Every row comes from one small tree of marks. Brackets hold a mark, then the marks that hang from it, in alphabetical order. Every link used is in the known rows. Which tree was each row made from?
Known rows:
{nutun {mebeg burubeg teki} zusef}: [-22  28   8 -52 -23 -22 -12  10 -12  -1   7  12  14  18  -2]
{nutun {mebeg burubeg {firi vedapur} lesum {teki kupapuv}} zusef}: [  0  47  13 -26  -7 -18  -7 -30 -28 -11   3   4  35  62   4]
{mebeg burubeg {firi vedapur} teki}: [ 17 -28  -1 -14  -7 -26   3 -25   4  -6  13  -9  21  80  -6]
{burubeg {mebeg lesum}}: [ 29   2   5  -2   6  -4 -18 -36   3 -23   7 -16 -26   7  28]
{burubeg {mebeg {firi vedapur} lesum {teki kupapuv}}}: [ 39   8   7   1  18 -14 -12 -44   4 -44  13 -25  10  52   7]
{mebeg burubeg lesum teki}: [ 23 -16   1  -8   1 -13   5 -30 -23 -35 -12 -19   2  40  23]
{nutun {mebeg burubeg lesum} zusef}: [-10  41  10 -30 -20  -8 -13 -22 -29  10  -2  13  -1  16  26]
{burubeg {mebeg {firi vedapur} {lesum zodosus}}}: [ 45  -7  11   8  15   7  -5 -43  26  25  18 -34 -22  50  15]
{burubeg {mebeg firi {lesum zodosus} teki}}: [ 45  -9  10 -10  20   3  10 -18  17 -12  14 -41  -7  34   9]
{nutun {mebeg teki} zusef}: [-16  39   9 -56 -19 -25 -22  23   4 -10   9   6 -10  -5 -19]
{mebeg firi}: [ 22   1  -5 -14 -10 -20 -11 -15  12 -13  16  -4  -8  21 -10]
{firi {mebeg burubeg {lesum zodosus} {teki kupapuv}} vedapur}: [ 35  -4  15  21  -4  10 -17 -56 -17  -9   3 -44  -2  34  24]
{lesum {mebeg burubeg}}: [  5 -16  -9 -18  -7 -11 -14 -22   0   5   7   8  -3  -1  10]
{mebeg firi {lesum zodosus} teki}: [ 44  -5   6  -9  14  -2  14 -13   7 -13   0 -42 -13  34  -3]
{nutun mebeg}: [  4  29  -1 -33 -12 -18 -25  -5   8   0  19  10 -21  -2   1]
{mebeg burubeg {firi vedapur} lesum {teki kupapuv}}: [ 34  -1   1   6   7 -16   1 -53 -23 -37  -3 -20  28  76  12]

Write each row's tree:
[ 17 -20  -4 -21  -9 -24   8 -16  -4 -23  12  -8  27  54  -3] | {mebeg burubeg firi teki}
[ 21   8  -8 -25   9 -21 -12  -8   7 -42  13  -7  15  -5 -25] | {lesum {mebeg firi {teki kupapuv}}}
[-22  39   6 -41 -30 -15 -22  -4 -12  19  11  22   4   9   7] | {nutun {mebeg burubeg} zusef}
[  5 -26  -7 -29  -1 -18  -4  -9  -1 -15   3  -2   8   8   1] | {lesum {mebeg burubeg teki}}
[ 30 -11  12  16 -16  16 -12 -52 -15  17   9 -32 -19  11  38] | {firi {mebeg burubeg {lesum zodosus}}}
[ 28 -16   1   7  -3 -13   1 -57 -12   6   4  -9   7  77  22] | {mebeg burubeg {firi vedapur} lesum}
[ 45   1   4  11  14   2   9 -48 -11  -8  -4 -40  18  71   9] | {mebeg burubeg {firi vedapur} {lesum zodosus} {teki kupapuv}}
[-17  19  11 -46 -22 -28  -8  -2  -2  20  19  14  27  66 -13] | {nutun {mebeg burubeg {firi vedapur} teki} zusef}
[ 51   8  11   6  25   4  -4 -39  16 -17  11 -45   0  47   5] | {burubeg {mebeg {firi vedapur} {lesum zodosus} {teki kupapuv}}}
[ 19 -12   9  10 -23  -2 -20 -57 -27 -12  10 -12  -9  15  40] | {firi {mebeg burubeg lesum}}
[ 27 -25   1 -23  13 -10  -1  -1  38  23  16 -25 -12  28 -29] | {lesum {mebeg {firi vedapur} teki} zodosus}
[  6  30  17 -37  -6  -1  14  -4 -15  22   4 -13  18  44   6] | {nutun {mebeg burubeg firi {lesum zodosus} teki} zusef}
[ 23 -18   0 -18  -3 -29  -7 -11  21 -15  15 -15  -3  56 -22] | {mebeg {firi vedapur} teki}
[ 34 -15   4  -3   9   5  13 -26 -11  -7 -12 -40  -7  36  22] | {mebeg burubeg {lesum zodosus} teki}
[ 34 -18  10  -8  14 -18  -4 -33  14 -23  16 -22  -2  64   8] | {burubeg {mebeg {firi vedapur} lesum teki}}
[ 28   7  -2  -9   2 -25 -16 -22  10 -37  11 -17   9  44 -24] | {mebeg {firi vedapur} {teki kupapuv}}
